Each row was made from one small tree. The marks that hang from a mark follow it in brackets, in the order of their numbers. Every link used is in the known rows. Write each row's tree.
Known rows
Z_673[Z_914]: [-1.72 -1.29  3.46  1.30  0.73 -0.69  1.54  2.71 -1.71  0.96  1.66 -1.05
  0.28 -0.50 -0.13  0.87 -0.06  0.58  0.32 -0.58]
Z_91[Z_395[Z_272]]: [-2.80  2.75  2.69  0.73 -1.09 -1.40  0.13  1.14 -0.62  2.88  2.16 -1.43
 -1.40  1.19  1.85  0.83  0.35 -0.70 -0.65 -2.10]
Z_91[Z_278 Z_395[Z_272[Z_914]]]: [-2.96  5.18  4.70  3.06 -0.58 -1.74  1.49  0.66 -0.28  3.34  2.98 -3.61
 -1.53  0.89  1.14 -0.17 -0.35  0.95 -0.54 -3.11]
Z_278[Z_673[Z_272 Z_395 Z_914]]: [-4.12 -0.80  2.65  1.06  0.81  0.38 -0.20  3.78 -1.66  2.52  3.20 -1.05
  2.18  2.52  0.42  1.53 -3.11  1.63 -1.34 -1.22]
Z_278[Z_673]: [-1.99 -0.35  0.80  0.09  0.33  2.20  0.31  1.11 -1.92  2.93  0.05  0.07
 -0.26  0.60  0.51  0.70 -0.21  0.46 -0.65 -0.27]
Z_428[Z_91[Z_272[Z_395 Z_673] Z_278]]: [-3.67  8.90 -1.38  1.42 -0.47  3.93 -0.36  0.05 -3.80  5.90  1.06 -2.95
 -0.40  1.72  0.90 -0.96 -3.32  0.27  0.22 -3.64]
Z_673[Z_272[Z_91 Z_278] Z_395 Z_914]: [-4.74  3.07  2.76  2.77  0.32  0.07 -0.82  1.82 -1.92  0.97  1.56 -1.91
  2.49  1.74  1.10  0.38 -5.09  1.86 -0.69 -1.44]
Z_272[Z_278 Z_395 Z_673]: [-2.86  5.90  0.72  2.99  0.87  2.43  0.09 -1.82 -1.74  3.32 -2.31 -1.94
  0.11 -0.47  1.13 -0.13 -3.19  0.79 -1.13 -1.19]
Z_91[Z_272 Z_395]: [-3.27  1.77  2.57  0.72 -0.15  0.11 -0.46  1.12 -1.47  2.51  4.18 -1.36
 -0.73  0.93 -0.27  0.66 -0.30  0.27 -0.07 -2.23]
Z_673[Z_395[Z_272[Z_91 Z_278]] Z_914]: [-4.77  3.64  3.28  3.52 -0.32 -1.94 -1.11  1.49 -1.14  1.96  0.62 -2.62
  0.79  1.55  2.39  1.19 -3.11  0.08 -1.28 -2.10]
Z_673[Z_272 Z_395 Z_914]: [-3.71  0.34  3.77  0.90  0.45 -1.11  0.66  3.61 -1.66  0.66  3.94 -1.19
  1.48  1.84 -0.06  0.81 -2.75  1.26  0.28 -1.57]
Z_91[Z_278[Z_673] Z_395]: [-2.89  3.00  2.41  2.04 -0.83  2.22  0.31  0.96 -1.33  3.07  0.83 -1.61
 -2.53  1.55 -0.45 -0.12 -1.65  0.83 -1.80 -1.55]
Z_395[Z_272]: [-2.00  2.03  1.35 -0.08 -1.09 -1.08  1.12  0.90 -1.32  2.60  1.63 -1.10
 -0.50  1.49  1.39  1.17  1.17 -0.67  0.59 -1.05]
Z_91[Z_395]: [-2.36  1.54  3.31  0.73 -0.02  0.52  0.18  1.24 -1.22  1.52  1.43 -0.38
 -1.78 -0.37  0.60 -0.39 -0.51  0.01 -0.31 -1.83]
Z_272[Z_91 Z_278 Z_395 Z_673]: [-3.11  7.21 -0.17  2.99  0.58  3.91 -1.51 -1.63 -2.23  4.39 -3.86 -2.03
  1.19 -0.95  2.64 -0.72 -4.22  0.23 -1.49 -2.44]
Z_673[Z_272[Z_91] Z_914]: [-2.38  0.63  1.48  0.48 -0.13  0.98  0.23  3.24 -2.37  2.47  1.93 -1.46
  3.39  0.90  1.36  0.69 -2.10  1.05  0.11 -1.49]
Z_91[Z_272[Z_914] Z_278[Z_673] Z_395]: [-3.88  3.10  3.45  3.13  0.61  1.21  0.09  0.82 -1.09  4.73  4.17 -3.39
 -0.26  1.41 -0.61  0.33 -1.43  2.22 -1.59 -2.83]
Z_428[Z_91[Z_278 Z_395] Z_673]: [-3.70  7.10  0.30  1.38 -0.14  3.96 -0.34  0.96 -3.95  3.81  0.51 -1.77
 -4.31  1.00  1.16 -2.16 -2.58 -0.18 -0.40 -2.95]
Z_673[Z_272[Z_91[Z_395]] Z_914]: [-3.21  1.39  2.86  1.28 -0.05  0.71 -0.73  3.50 -1.69  2.74  2.49 -1.79
  2.51  0.56  1.88  0.41 -2.94  0.95 -1.15 -2.66]
Z_673[Z_272[Z_91 Z_914] Z_395]: [-3.89  3.64  3.07  0.83  1.09  1.25 -1.11  1.91 -1.87  2.61  2.10 -1.08
  2.72  0.35  2.41 -1.44 -3.32  1.43  0.41 -3.77]
Z_278[Z_673[Z_272[Z_395] Z_914]]: [-3.01  0.26  1.18  1.57  1.02  1.07  0.44  2.35 -1.13  4.01  1.33 -1.93
  2.49  1.41  1.01  1.00 -3.53  2.32 -2.14 -1.14]

Which tree is each row?
[-4.18  3.48  3.36  1.75  1.97  1.08 -0.96  1.42 -2.33  4.19  3.85 -2.18
  2.11  0.06  0.76  0.54 -1.27  0.44  0.44 -3.88]
Z_91[Z_272[Z_673[Z_395] Z_914]]
[-4.72  5.64  3.58  3.44  0.63 -1.10 -1.30 -0.42 -0.86  2.79  0.28 -2.36
  0.87  0.47  3.34 -0.39 -2.72  0.71 -0.73 -3.13]
Z_673[Z_395[Z_272[Z_91 Z_278 Z_914]]]
[-2.16  3.48  2.15  1.31  0.75  0.17  0.89  0.88 -1.72  5.32  1.30 -2.49
  2.31 -0.18  2.79  1.36  1.11 -0.23  0.13 -2.56]
Z_395[Z_272[Z_673 Z_914]]
[-3.00  2.95  1.83  3.32 -0.05 -1.00  1.25  0.75 -1.75  3.75  0.77 -3.29
  2.09  1.17  1.40  3.14 -0.62  0.17 -1.00 -0.27]
Z_395[Z_272[Z_278 Z_673[Z_914]]]
[-4.21  1.46  3.12  1.80  1.10  0.27 -0.82  3.29 -2.61  3.43  4.15 -2.38
  2.13  1.13 -0.16  2.15 -1.69 -0.17 -0.15 -2.83]
Z_91[Z_272[Z_673[Z_395 Z_914]]]
[-4.23  5.41 -0.23  3.46  1.41  2.64 -0.87  0.22 -2.65  4.22 -0.97 -3.53
  1.98  0.79  2.05 -0.26 -5.68  1.99 -2.14 -1.74]
Z_428[Z_673[Z_272[Z_91 Z_278 Z_395] Z_914]]
[-4.34  1.05  2.26  1.85 -0.07 -0.02 -2.15  3.58 -1.38  4.46  0.71 -1.72
  1.56  1.84  3.23  1.72 -2.35 -0.62 -2.35 -2.94]
Z_278[Z_673[Z_395[Z_272[Z_91]] Z_914]]
[-3.51  4.26  4.17  3.85  1.39  1.09 -1.01 -0.63 -0.95  2.40 -0.44 -1.90
  0.39 -1.97  2.44 -1.36 -2.73  1.69 -1.41 -2.62]
Z_272[Z_91[Z_395] Z_278 Z_914]
[-5.41  0.21  2.93  3.62  1.26 -0.44 -0.88  1.41 -1.49  2.25  3.32 -2.29
  1.03  2.39 -0.84  2.34 -3.13  1.97 -1.98 -0.56]
Z_91[Z_272[Z_278[Z_673[Z_395 Z_914]]]]
[-4.42  2.15  3.94  3.53  2.33  0.75 -0.50 -0.40 -0.92  1.98  0.25 -1.19
  0.09  0.06  0.90 -0.28 -2.96  2.32 -1.56 -1.21]
Z_272[Z_278[Z_673[Z_395]] Z_914]
[-3.10  2.49  1.57  2.34  1.36  0.91 -0.24  1.88 -2.08  4.98  2.27 -3.26
  2.46  0.03  0.39  1.69 -2.07  0.49 -0.96 -2.78]
Z_91[Z_272[Z_395 Z_673[Z_914]]]
[-3.34  4.43 -0.54 -0.13  2.05  3.48  0.26  1.34 -4.24  4.82  1.99 -1.30
  1.18  0.41  2.83 -1.66 -1.87  1.65  0.90 -2.27]
Z_428[Z_91 Z_673[Z_272[Z_914]]]
[-3.46  3.73 -0.77  1.92 -0.95  1.57 -1.19 -0.80 -1.62  4.68 -1.50 -1.68
  1.17  2.11  2.94  1.45 -1.57  0.21 -2.06 -0.56]
Z_395[Z_272[Z_91 Z_278[Z_673]]]
[-3.95  3.19  3.05  3.97  1.70  2.54 -1.80 -0.57 -0.93  4.19 -1.21 -1.74
  0.96 -1.29  2.86 -0.70 -3.12  2.05 -3.00 -2.25]
Z_272[Z_91[Z_395] Z_278[Z_673] Z_914]
[-2.86  6.83  3.38  3.26  0.36  3.51 -0.76  1.01 -2.16  5.09 -0.25 -3.15
  0.79 -1.29  2.07 -1.28 -2.43  0.45 -0.99 -4.61]
Z_272[Z_91[Z_278 Z_395] Z_673 Z_914]
[-4.16  2.67  3.76  3.84  1.35  0.28 -0.14  1.37 -2.12  1.57  0.44 -2.01
  0.91  0.11  0.29  1.35 -3.13  0.62 -0.87 -1.23]
Z_272[Z_278 Z_673[Z_395 Z_914]]
[-3.90  6.94 -0.77  2.10  0.54  3.05  0.84  2.01 -3.86  4.58  1.10 -3.50
 -0.68  2.11  1.17 -1.41 -5.07  1.78 -0.59 -2.64]
Z_428[Z_91[Z_278] Z_673[Z_272[Z_395] Z_914]]
[-2.65  5.35  2.61  1.93 -1.42  2.21 -0.46  1.03 -1.79  2.35  0.07 -1.85
 -2.08  0.45  0.63 -1.44 -2.35  0.00 -0.58 -3.03]
Z_272[Z_91[Z_278 Z_395]]
[-4.34  4.04  2.84  3.76  1.06  1.84 -1.75  1.58 -2.58  2.66 -1.13 -2.11
  2.02 -0.29  1.77  0.71 -4.24  0.16 -1.34 -2.38]
Z_272[Z_91 Z_278 Z_673[Z_395 Z_914]]
[-2.47  2.90 -0.04  0.44 -1.34  2.64  1.59  1.06 -2.24  3.20  1.92 -1.67
  0.56  3.60 -0.92  0.68 -1.93  1.93 -0.23 -0.08]
Z_91[Z_278[Z_673[Z_272]]]
